Each row was made from one walk, in order. Every step used is in the known rows, and no mark comes twice. Write each row's walk.
Known rows:
kibor pirilo susofu: [-0.045  0.763  1.044 -0.430 -0.667 -1.271  3.488 -0.585 -0.429  0.303
 -1.484 -0.547 -0.358 -0.193  0.882  0.543  2.024  0.647  0.342 -0.203
 -1.183 -0.088  0.495 -0.350 -0.951  1.666  1.560]
silafa paba gisug kibor: [ 2.237 -0.353 -1.756 -0.279 -0.953 -0.123 -1.120 -0.440  0.676  1.042
  0.304  0.302 -3.020  0.755  1.189 -1.876 -3.109  0.333  0.412  0.122
 -2.572  0.672 -0.267  1.006  0.652 -0.522 -0.067]
kibor pirilo: [ 2.022  0.169  0.667 -0.724 -0.126 -0.829  1.554 -0.902 -0.526  0.206
 -1.370  0.032 -0.243  0.322  0.562 -0.301 -1.210  0.485  0.114  0.152
 -1.591 -0.155  0.420 -0.078 -0.578  1.135  0.241]
gisug susofu: [ 0.266  0.586  0.458  0.460 -0.849  0.021  0.613 -0.581  0.227  1.160
 -0.452  0.038 -0.779 -0.619 -0.479  0.625  2.506 -0.290  0.087 -0.666
  0.227 -0.014 -0.092  0.180 -0.350 -0.843 -1.045]
pirilo gisug silafa susofu buketa: [-3.534  1.259 -3.273  0.090  0.321 -0.202  3.458  1.013  1.343  1.463
  2.989  0.489 -1.111 -1.801  0.181  1.855  3.613 -1.210  0.671  1.131
 -0.600 -0.200 -0.966  1.940  0.473 -1.505  0.434]
pirilo gisug: [-1.256  0.566  0.295  0.184  0.530  0.122  1.706 -0.177  0.639 -0.355
 -0.689  0.310 -0.273 -0.598 -0.016  0.623  0.566 -1.539  0.048  0.627
  0.514  0.423 -0.472  0.947  0.453  1.389  3.031]
silafa gisug kibor pirilo susofu buketa: [-2.120  1.080  0.519 -0.555 -0.150 -1.599  4.063 -2.014 -0.576  1.424
 -0.939  0.049 -1.304 -0.551 -0.102  1.130  3.358  1.119  0.545  0.178
 -3.711 -0.324 -0.373  1.052  0.000  0.395 -3.339]
susofu gisug paba: [ 2.035  0.409 -1.412 -0.452  0.610  0.771 -0.733 -1.304  0.905 -0.573
 -0.773  0.279 -2.831 -0.772 -0.113  0.063 -0.383 -0.318 -0.411 -0.563
  0.357  0.202 -0.146  1.122 -0.239  0.047 -2.332]
pirilo kibor: [-1.622 -0.383 -0.735 -0.032 -0.092 -0.407  2.150  0.133  0.218 -0.105
  0.473 -0.038  0.130  0.741 -0.451 -0.395 -2.963  0.025  0.355  0.003
 -0.498  0.040 -0.229 -0.274  0.158  1.542 -0.262]
kibor pirilo gisug: [ 0.764  0.689  0.845 -0.634  0.367 -0.674  3.102 -1.072  0.254 -0.212
 -2.037  0.275 -0.428 -0.305  0.490  0.357 -0.599 -0.957  0.319  0.771
 -1.053  0.233 -0.082  0.753 -0.155  2.671  3.243]
buketa gisug: [ 2.667  0.321  0.344 -0.191  1.303  0.834 -0.162 -0.546  0.321  2.693
 -0.686 -0.008 -0.543 -0.564  0.387  0.024  0.156  0.057 -0.532 -0.137
  0.394  0.066 -0.541  0.459  0.451 -0.121 -0.366]
silafa paba: [ 0.830 -0.135 -1.362 -0.824 -0.147 -0.727 -2.013  0.845 -0.007  0.530
  1.291  0.349 -1.142 -0.224  1.732 -0.726 -0.567 -0.270  0.077  0.094
 -1.242  0.270  0.681  0.348  0.159 -0.785 -0.901]
pirilo susofu buketa gisug: [-2.996  1.337 -0.056 -0.179 -0.076  0.217  1.809 -0.597  0.521  3.179
  0.001 -0.251 -0.383 -1.534  0.897  1.699  5.809  0.103 -0.015  0.073
  0.580 -0.101 -0.335  0.673 -0.010  0.391  0.434]
pirilo kibor gisug susofu: [-0.798  0.627  0.402 -0.574 -1.653  0.064  2.228 -1.110  1.139 -1.021
 -1.243  0.248 -1.046 -0.328 -1.810  0.015 -1.716  0.075  0.091 -0.188
 -1.637  0.591 -0.958  0.950 -0.109  0.584 -1.037]
paba gisug: [ 0.375  0.269  0.140 -0.108 -1.164  0.434  0.068 -0.539  0.321 -0.732
 -0.910  0.091 -1.648  0.236  0.704 -0.545 -1.287  0.959  0.075  0.128
  0.531  0.296 -0.505  0.740  0.357 -0.006  2.180]
pirilo susofu gisug: [-1.446  1.031 -0.852  0.121 -0.206  0.301  1.808 -0.080  0.416 -1.914
 -1.121 -0.211 -0.951 -1.025  0.563  1.707  5.165  0.294 -0.277 -0.903
  0.398  0.159 -0.593  0.799 -0.194  0.342  0.124]
silafa paba gisug pirilo: [ 4.956 -0.016 -0.606 -0.995 -1.011 -0.242 -2.412  0.582 -0.292  1.353
 -0.313  0.594 -2.606  0.307  1.811 -1.930 -1.662  0.732  0.373 -0.170
 -0.759  0.153  0.705  1.323 -0.050 -1.032  0.725]
silafa susofu gisug paba: [ 1.709  0.987 -3.406 -0.716 -0.108 -0.351  0.439 -0.351  0.401 -0.732
 -0.432  0.192 -3.499 -1.714  0.149  1.119  0.188 -0.097 -0.509 -0.369
  0.752  0.214 -0.387  1.548 -0.357 -2.271 -3.118]
kibor gisug: [ 0.577  0.427  0.613 -1.014 -0.740  0.342 -0.416 -0.605  0.713 -2.150
 -1.174  0.238 -0.440 -0.441 -0.948 -0.167 -1.296  0.297 -0.334  0.400
 -1.284  0.446 -0.571  1.057  0.131 -0.141  0.337]
kibor gisug silafa susofu buketa: [-1.642  1.192 -3.069 -1.059 -0.920 -0.077  1.373  0.464  1.351 -0.338
  2.549  0.471 -1.222 -1.526 -0.782  1.056  1.819  0.503  0.159  0.982
 -2.352 -0.194 -0.988  2.008  0.174 -3.061 -2.177]
silafa susofu: [-0.322  0.551 -2.016 -0.195 -0.668 -1.233  1.119  1.033 -0.497 -0.153
  0.355 -0.067 -0.715 -0.889  0.285  0.940  0.499  0.238 -0.162  0.098
  0.361  0.000 -0.218  0.478 -0.063 -2.377 -0.766]
buketa susofu gisug: [ 2.957  1.272 -1.985 -0.233 -0.832  1.454  0.088 -1.013  0.643 -1.238
 -1.122 -0.558 -1.485 -1.422  0.296  1.481 -0.624 -0.615 -0.729 -0.698
  0.634  0.159 -0.982  0.860 -0.137 -0.883 -0.547]

Write each row's walk:
[ 3.060 -0.255  0.108 -0.064  0.344 -0.646  2.188 -1.668 -0.224  1.507
 -1.552 -0.069 -0.427  1.154 -0.662 -1.008 -2.531  0.163  0.397 -0.074
 -3.523 -0.023  0.128 -0.167 -0.465  1.565 -0.940] => gisug kibor pirilo
[-0.540  0.940 -2.170 -0.548  1.099  0.459  0.423  0.711  1.694  5.297
  3.990  0.053 -1.920 -1.652  2.437  0.469  5.330 -0.068  0.487 -0.051
 -1.800 -0.210 -0.064  1.275  0.262 -1.028 -1.648] => pirilo susofu buketa gisug silafa paba
[ 3.074  0.130 -1.283 -0.447  0.864  0.483  1.418 -0.117 -0.010 -0.402
 -1.210  0.399 -0.503  0.624 -0.914 -0.301 -0.854  0.270  0.061 -0.848
 -0.653 -0.283 -0.447  0.835 -0.218  1.184 -1.967] => susofu gisug pirilo kibor
[ 2.048 -0.035 -0.620  0.407  0.052  1.423  0.597  0.056  1.537  0.987
  1.789  0.239 -1.951  0.396  0.373 -1.177 -1.150  1.161  0.424 -0.097
 -0.707 -0.145 -0.957  0.832  0.471 -0.597  0.861] => paba gisug silafa
[ 1.370  0.534 -0.687 -0.438 -2.270 -0.205 -1.189 -0.279  0.618  0.864
 -0.005  0.454 -3.612 -0.713  1.932 -0.599  0.723  0.432  0.267 -0.374
 -0.374  0.599 -0.037  1.189  0.091 -1.606  0.202] => silafa paba gisug susofu
[-2.518  1.481  0.706 -0.530 -1.246 -0.815  3.763 -2.037  0.485  1.332
 -1.757  0.636 -0.995 -1.277  0.228  1.841  4.368 -1.409  0.722  0.767
 -1.081  0.026  0.006  1.294 -0.440  1.808  1.724] => kibor pirilo gisug susofu buketa
[ 0.519  0.724  0.664  0.401 -2.167  0.521  0.727 -1.096  0.585  0.423
 -1.348  0.212 -2.427 -0.412  0.285  0.035  1.272  0.746  0.148 -0.538
  0.811  0.361 -0.714  0.932 -0.004 -0.797  1.118] => paba gisug susofu
[ 2.301  1.046 -0.877 -0.133  0.925  0.453  3.869 -0.431  1.053  0.020
  0.197 -0.075 -1.585 -0.564  0.659  0.782  4.108  0.989  0.243 -0.894
 -2.491 -0.410 -0.638  0.949 -0.631  0.871 -0.789] => kibor pirilo susofu gisug silafa
[ 4.678  1.066 -2.763  0.246  0.514  2.467  0.521 -0.515  1.678  0.437
  1.545 -0.565 -1.759 -1.245  0.007  0.868 -0.467 -0.439 -0.368 -0.910
 -0.701 -0.192 -1.372  1.192  0.003 -1.489 -1.804] => buketa susofu gisug silafa
[-0.926  0.711 -0.420 -0.497  0.526  0.586 -0.196 -0.915  0.314  3.082
  0.162  0.300 -0.381 -0.901  0.576  0.930  2.529 -0.094 -0.262  0.456
  0.184 -0.148 -0.460  0.799  0.341 -0.129 -0.794] => susofu buketa gisug
[ 1.129  0.105 -1.134 -0.838 -1.417 -0.306 -1.910  0.302  0.320 -0.256
  0.300  0.322 -2.792  0.039  2.500 -1.176 -1.846  0.670  0.162  0.187
 -0.638  0.550  0.099  1.067  0.450 -0.706  1.248] => silafa paba gisug
[ 2.166  0.449 -0.267 -0.597  0.923 -0.196  2.071 -2.691  0.183  4.478
 -1.390  0.328 -0.857  0.192 -0.102 -0.125  0.065  0.076  0.234  0.466
 -3.329 -0.274 -0.341  0.576 -0.051  1.446 -1.841] => susofu buketa gisug kibor pirilo
[ 2.413  0.239 -2.034  0.218  1.809  1.664  0.437 -0.017  1.400 -0.366
  1.916  0.375 -1.195 -0.394 -0.145  0.249  2.065  0.276 -0.106 -0.706
 -1.311 -0.381 -1.109  1.171  0.330 -0.738 -2.363] => susofu gisug silafa
[ 1.322  0.349 -2.825  0.283  0.693 -0.228  1.777  1.569  0.678  1.510
  3.096 -0.057 -1.060 -0.749 -0.016  0.280  0.691  0.366  0.241  0.013
 -0.901 -0.438 -0.660  0.790  0.150 -3.019 -1.929] => gisug silafa susofu
[ 3.523 -0.093  0.244 -0.195 -0.932 -0.358  2.381 -2.199  0.101  0.686
 -2.332  0.005 -2.103  1.515 -0.067 -1.501 -3.840  1.129  0.467  0.096
 -2.980  0.218 -0.460  0.464 -0.042  1.493  1.072] => paba gisug kibor pirilo
[ 5.447  0.927 -4.153 -0.585  0.385  1.684 -1.265  0.368  1.670  0.837
  2.839 -0.226 -2.924 -1.483  1.748  0.206 -1.065 -0.746 -0.284 -0.763
 -1.893 -0.004 -0.757  1.510  0.127 -2.370 -2.739] => buketa susofu gisug silafa paba
[ 2.138  0.597  0.794 -0.831  0.474 -0.702  2.520 -1.926  0.851  1.237
 -1.908  0.250 -2.509 -0.655  0.172 -0.352 -2.975 -1.426  0.411  0.705
 -0.700  0.488  0.565  0.799 -0.531  2.894  2.155] => kibor pirilo gisug paba
[-2.504  0.635 -0.125 -0.135 -1.171 -1.328  4.205 -1.659 -0.009  1.876
 -0.891 -0.321 -0.420  0.200 -0.117  0.631  3.204  0.213  0.911  0.228
 -3.298 -0.259  0.372 -0.064 -0.753  2.031 -0.222] => gisug kibor pirilo susofu buketa
[ 4.214  0.168  0.846 -0.208 -0.845  0.500 -0.490 -0.136 -0.265  0.784
 -1.583  0.305 -1.411  0.627 -0.004 -1.222 -1.063  0.938  0.326 -0.366
  0.459 -0.143 -0.021  0.849 -0.184 -0.261  1.662] => paba gisug pirilo
[-0.097  0.178 -0.263  0.794  1.004  0.306  2.339 -0.763  0.931  0.949
 -0.958  0.151 -0.416  0.154 -1.204 -0.005 -0.808 -1.783  0.346  0.424
 -1.404  0.472 -0.832  0.975  0.572  1.809  1.833] => pirilo gisug kibor
[-3.780  1.194  0.348 -0.752 -1.444 -1.430  3.495 -0.945 -0.398  0.653
 -0.772 -0.244 -0.084 -0.525  1.050  1.320  4.431  0.563  0.620  0.403
 -1.427 -0.271  0.740 -0.105 -0.958  1.686  1.050] => kibor pirilo susofu buketa
[ 3.804  0.653  0.907 -0.018  0.987 -0.319  3.965 -1.759  0.304  4.217
 -2.350 -0.572 -1.268  0.020  0.076 -0.125  0.814  0.344  0.148 -0.506
 -2.753  0.058 -0.396  0.260 -0.414  1.856  0.079] => buketa gisug kibor pirilo susofu
[-1.348  1.280 -2.435 -0.737 -0.244 -0.705  1.001  0.042 -0.122  2.916
  0.503  0.189 -0.988 -1.763  0.902  1.877  3.228  0.095 -0.406  0.626
  0.578 -0.206 -0.576  1.389  0.407 -2.410 -1.740] => silafa susofu buketa gisug
